Each row was made from one small tree. The marks that hang from a mark follow it in brackets, in alphabetical order. Every link used is in the known rows. Write each row's tree.
Known rows
bivud[raben[fadova[dukam vegi[ketal]]] zezi]: [  7.9   1.2  -9.3  -9.8  -8.5  30.2   7.7 -22.6  -5.9   5.6   8.1 -24.8
  -5.3  -1.8  24.8 -31.7   6.0 -29.3 -28.5  27.1 -13.3  -8.8]
ketal[vegi[fadova[dukam]]]: [ 12.3  10.6  -4.3  34.0  -8.4   6.7  26.1 -44.5  10.2   4.9  34.9   1.4
 -13.5 -13.5  27.6  18.4 -23.0  18.7 -24.6  19.5 -34.5 -12.7]
dirusa[fadova[dukam raben[bivud] vegi[ketal]] zodu[bilik]]: [ 30.6 -28.3 -11.6  37.9   9.6 -35.2  13.2  -8.8  48.4  35.7   9.9 -32.2
 -19.8  -1.2  80.8 -43.9  12.4 -15.1  -1.8  39.9  14.0  -4.8]
ketal[vegi[fadova]]: [-10.2   1.1   4.0  21.0 -13.8   7.4  23.1 -36.5   7.7  -7.9  19.8  10.1
  -6.0 -21.8  24.2  23.8 -19.4  27.5 -35.6  -4.3 -49.7 -17.4]
dirusa[fadova[dukam vegi[ketal]] zodu[bilik]]: [ 27.2 -37.3   4.7  18.9 -20.2 -20.9  36.6 -28.8  47.5  39.5   9.7 -24.9
 -25.2  -0.2  55.1 -27.2  -0.9  -3.6  -2.8  48.4  15.4 -15.5]
vegi[fadova ketal]: [ 20.4  -7.7 -25.2   4.8 -27.4  -9.4  31.9 -54.0 -18.4  -9.1   8.7   6.2
 -22.3 -26.1  14.3  13.9  -1.4  23.0 -33.9  15.0 -48.6 -24.2]
ketal[vegi[fadova[raben[bivud[zezi]]]]]: [-12.5  -0.2 -14.1  28.0  15.2   4.9  -4.8 -14.5   8.2 -17.7  11.1  -0.3
  -4.3 -15.9  46.3  -3.2   7.1   1.8 -46.2 -16.9 -44.5 -11.4]
dirusa[fadova]: [  5.0  10.0  19.7   4.7 -38.6 -39.5  25.6 -51.0  22.4 -14.1  -3.5  10.9
 -16.1 -24.1  22.4  20.7 -13.0  18.9 -15.8   1.7 -15.8   1.9]
zodu[bilik]: [-43.7 -42.9  30.0  16.1 -24.7 -12.6  47.8 -63.1 -10.6 -19.6  -5.3   2.5
 -27.7 -19.5  15.1   1.9  -9.9  24.8 -29.8  18.7  -1.8 -26.0]
bilik[zodu]: [-30.4  -6.3  19.9   6.6 -38.8  -9.6  39.1 -76.7  -3.7 -24.5  12.8  -6.2
  -9.7 -32.7  28.3   3.8 -24.6  16.0 -26.9  14.7  14.6  -9.3]
vegi[fadova]: [  8.5  13.7   7.1   9.9 -32.5 -21.0  25.7 -57.0  -4.1 -17.9   0.3   8.5
 -19.8 -25.5  15.5  32.0 -26.1  25.0 -28.2  -3.5 -44.7  -9.9]
ketal[vegi[fadova[dukam raben[bivud[zezi]]]]]: [  8.8  10.0 -22.8  40.7  19.6   5.4  -0.2 -23.3   9.3  -5.1  26.7  -8.6
 -10.2  -7.3  47.1  -8.8   4.1  -7.0 -33.6   6.8 -27.5  -5.5]
tozuv[fadova]: [-23.3  15.2  22.7   6.9 -46.1 -12.5  10.5 -63.2   7.2 -23.5  -5.1   0.8
 -14.1 -30.0  12.0  48.1 -24.3  19.9 -11.6  -7.6  -2.2  -8.0]
kulov[dukam[fadova[raben[bivud]]]]: [ -4.0  27.9 -12.4  19.1 -15.8 -23.1  -2.7 -31.3 -40.9 -14.8  -3.5  -6.3
 -18.8 -39.3  38.9  22.4  12.1  10.1  -9.2  -7.2 -30.2  17.2]
raben[bivud[zezi] fadova[vegi]]: [-11.4   5.1  17.4 -28.8   3.1   7.8 -21.1 -35.9   7.8  -2.1   6.5  -5.1
 -12.6   6.4   9.5  31.0  29.3  16.7 -21.1 -16.6 -21.3 -12.5]
tozuv[fadova[dukam raben[bivud[zezi]] vegi]]: [ 18.8  20.4   4.1  14.8   2.7   0.4 -19.5 -20.7  13.1  -0.3  10.4 -16.6
 -11.1  -2.3  43.4   0.0  -1.5 -18.0  -5.0   0.9  17.0   6.8]
dukam[fadova[raben]]: [-14.9  19.8  10.5  17.5 -34.9 -28.1  13.9 -27.8 -37.7 -25.4  -2.1   4.4
  -4.6 -37.4  30.6   1.3 -17.5   5.6 -30.3 -20.1 -17.1   8.4]
fadova[dukam raben[bivud[zezi]] vegi[ketal]]: [ 32.0 -13.2 -25.3  18.0  23.7  10.7  -1.7 -17.4 -14.4   6.7  34.3  -5.8
  -5.8   1.7  49.9 -59.6  25.4 -17.4 -24.5  34.2   5.8  -6.9]
raben[bivud fadova[dukam]]: [  0.9  35.3   0.8  11.9  -6.6 -21.4  -6.7 -77.1   5.5   1.6  25.7 -11.5
 -26.7  -3.8  11.0  53.8   8.1  27.3  -0.7  21.5  -8.6  -6.6]
tozuv[fadova[raben]]: [-21.1  23.1  13.2  24.6 -37.4 -15.6   5.6 -37.2  11.8 -28.0 -12.7  -2.6
  -7.0 -36.8  31.0  19.4 -30.7   0.5 -19.9 -13.3  -1.8   2.9]
ketal[vegi[fadova[raben]]]: [ -6.9   7.7  -5.6  36.2  -5.4   4.5  19.9 -12.7  11.3 -13.3  14.0   5.9
  -0.3 -29.3  42.6  -1.9 -25.4  10.1 -42.7  -9.9 -49.7  -6.9]
tozuv[fadova[dukam raben vegi]]: [ 24.5  28.5  14.3  25.2 -20.1   0.1   6.2 -18.0  16.6   5.6  12.3  -9.7
  -5.7 -15.4  38.3  -0.3 -36.4 -10.9  -3.0   7.3  10.6  10.5]

Write each row's tree
[ -7.7  23.3  -2.2  -1.0  -3.6  -7.3 -13.6 -73.3   6.4  -8.7  16.3 -16.3
 -28.5   4.8   7.9  39.1  27.5  10.8 -14.3  15.1   0.3  -9.7]
raben[bivud[zezi] fadova[dukam]]
[-32.9  10.2   7.0 -14.4 -10.2  -8.3 -17.6 -63.4   4.2 -22.3  -1.9  -7.0
 -21.1  -5.9   5.1  44.0  31.4  19.0 -25.7 -11.3 -18.6 -14.6]
raben[bivud[zezi] fadova]
[ -0.5   6.0  10.8  -6.6   0.7 -10.8 -16.7  -1.8 -38.7 -12.1   2.6   0.0
  -0.9 -12.7  39.6 -13.6  15.1  -4.8 -27.3 -33.1 -16.3   7.2]
dukam[fadova[raben[bivud[zezi]] vegi]]
[ 40.6  -2.3 -22.0  30.4  21.7  -2.2   3.6 -20.3 -16.3  14.6  43.4  -1.9
  -3.0  -5.5  52.9 -46.6   7.0  -2.7 -13.3  40.4  -2.2  -3.6]
fadova[dukam raben[bivud] vegi[ketal]]
[ 10.9 -17.6  -4.2  14.2  -7.0  11.0  21.3  -3.5 -12.5  -4.2  19.0  11.0
   8.1 -24.4  41.2 -52.3  -8.7  -0.7 -36.9  13.1 -18.9  -8.6]
fadova[raben vegi[ketal]]
[ -6.0  -8.4  14.1   6.1  15.2   1.6 -11.3  -9.0  -4.4 -16.8   6.8   6.0
   5.1  -7.0  48.7 -38.7   9.2  -7.6 -33.8 -11.5  -9.3   1.1]
fadova[raben[bivud[zezi]] vegi]
[-10.4  35.4   9.2  19.4 -24.9  -5.5  13.2 -53.7   1.4  -8.3   4.9 -19.6
  -8.9 -22.1  25.2   9.7 -30.2  -6.8 -14.8  25.8 -15.0   2.4]
bivud[raben[fadova[dukam]]]
[ 35.1  34.4 -12.1  41.5 -19.5 -24.2  25.8 -39.8   2.5  -8.5  10.0  -4.9
 -20.2 -22.2  37.3  -2.8 -36.0  -3.4 -23.4  18.0 -26.7   6.7]
vegi[fadova[dukam raben]]
[  6.1  14.6  20.4   2.7 -23.0 -11.4   9.5   0.7 -34.0  -6.0   5.3   7.7
   2.5 -26.1  35.6 -12.8 -21.0   2.9 -24.9 -26.0 -21.0  10.7]
dukam[fadova[raben vegi]]
[  5.8   0.9  -4.8 -20.4   4.6   2.4 -10.2 -38.0  -3.6  12.6  23.7  -2.9
 -11.9  -3.8  12.2  31.3  28.4  34.1 -13.1   4.0 -33.2 -21.7]
raben[bivud fadova[vegi[ketal]]]
[ 14.2  19.2 -14.8  49.8  -1.3   4.8  22.6 -20.9  13.3   0.7  29.8  -1.5
  -7.1 -19.7  44.4  -6.8 -28.8   2.2 -33.0  14.9 -34.0  -2.3]
ketal[vegi[fadova[dukam raben]]]
[ 28.2   3.1 -21.2  11.4   6.0   8.4 -14.7 -18.7   1.4   6.4  16.1 -19.5
 -12.2  -2.9  42.0 -15.0  17.8 -19.3 -10.1  14.9  12.9  -5.3]
tozuv[fadova[dukam raben[bivud[zezi]] vegi[ketal]]]
[ 16.2  19.9 -20.1  50.1  18.5  -5.4   4.4 -26.9  10.0   1.6  33.8  -4.5
  -9.6 -14.2  51.1   3.5 -11.8   8.0 -23.9  12.7 -35.2  -3.7]
ketal[vegi[fadova[dukam raben[bivud]]]]
[-29.2  -2.6   1.8  21.7   0.9 -16.7  -7.0 -40.7  -9.6 -37.4  -0.8   4.7
  -3.3 -20.8  42.4 -23.4  11.5  -4.5 -38.5  -5.1  -5.4  -1.3]
fadova[raben[bivud[zezi]]]
[ 36.3  35.6 -18.6  42.1   1.6 -34.9   6.3 -45.6  -1.0  -6.4  16.4  -6.5
 -22.3 -15.4  45.1   9.2 -16.9   2.1 -16.0  16.2 -28.5   4.8]
vegi[fadova[dukam raben[bivud]]]
[-19.3  11.6   0.7   6.7 -12.2 -27.0 -11.9 -29.8 -42.1 -31.1  -6.2  -2.3
  -9.1 -23.1  34.4   0.0  17.6  -1.7 -32.3 -26.6 -12.4   5.4]
dukam[fadova[raben[bivud[zezi]]]]
[ 37.7  -4.4 -14.8  30.4  -2.0  11.8  27.0 -14.2 -10.3  12.7  38.4   1.7
   0.2 -12.1  44.4 -58.3 -12.2 -10.5 -23.0  43.4  -0.3  -1.5]
fadova[dukam raben vegi[ketal]]
[  5.2 -27.9 -15.3   2.4  18.0  11.7  -6.9  -6.3 -17.3  -9.3  15.4   3.6
   3.3 -10.1  47.0 -53.3  29.8  -7.9 -38.2   5.2 -13.6 -12.5]
fadova[raben[bivud[zezi]] vegi[ketal]]
[ 28.1 -29.2  -5.0  37.1 -12.4 -23.6  33.9  -2.6  52.2  34.1   4.6 -29.1
 -18.1  -7.6  73.9 -55.6  -7.7 -23.0 -10.7  42.6  16.6  -3.4]
dirusa[fadova[dukam raben vegi[ketal]] zodu[bilik]]
[ 11.9 -12.2   4.8 -18.0 -27.8  -0.3  17.9 -22.5 -50.5   5.0  18.6   8.4
  -6.1 -19.6  15.3   1.1   6.2  21.9 -22.0  -4.6 -24.8 -12.7]
dukam[fadova[vegi[ketal]]]
[ 16.7  13.5  -4.8   3.8 -10.7  15.7  14.0 -27.0  -6.3  14.0  18.9 -20.2
  -3.6 -11.4  28.6 -15.7 -15.1  -9.9 -14.6  33.8 -22.4  -5.7]
bivud[raben[fadova[dukam vegi[ketal]]]]
[ -0.5  15.4  13.8  -6.4 -10.8  23.1   2.2 -24.1   4.2  -0.9   2.3 -22.8
  -3.5  -1.2  25.8 -20.4 -11.6 -30.6 -24.0  12.9 -10.8   1.9]
bivud[raben[fadova[dukam vegi]] zezi]
[ 14.3  -3.6  -5.4   0.0 -18.4  -3.0  13.9   2.9 -45.4   0.1  12.5   5.1
   1.7 -27.2  34.3 -27.6  -0.4   2.4 -30.5 -10.4 -25.0  -0.8]
dukam[fadova[raben vegi[ketal]]]
[  7.8  29.4  17.9   8.0 -13.9   7.4   9.1 -28.1   4.2  10.2  13.4 -17.6
  -1.4 -10.8  29.4  -2.9 -32.2 -10.4  -9.5  20.7 -18.8   4.7]
bivud[raben[fadova[dukam vegi]]]
[  7.4   4.2  35.4   6.1 -38.4 -30.2   8.9 -23.4  59.4  11.5   0.7  -1.1
   4.7 -17.0  53.1  -1.1 -26.4   6.1  -8.6  -1.3  -5.5   5.8]
dirusa[fadova[vegi] zodu]
[ 49.8  14.4 -50.8  36.9   7.9 -24.4  11.2 -43.3 -15.9   2.0  24.1 -10.5
 -25.6 -16.8  42.4  -7.9   6.9   2.1 -21.0  34.1 -32.2 -10.0]
vegi[fadova[dukam raben[bivud]] ketal]
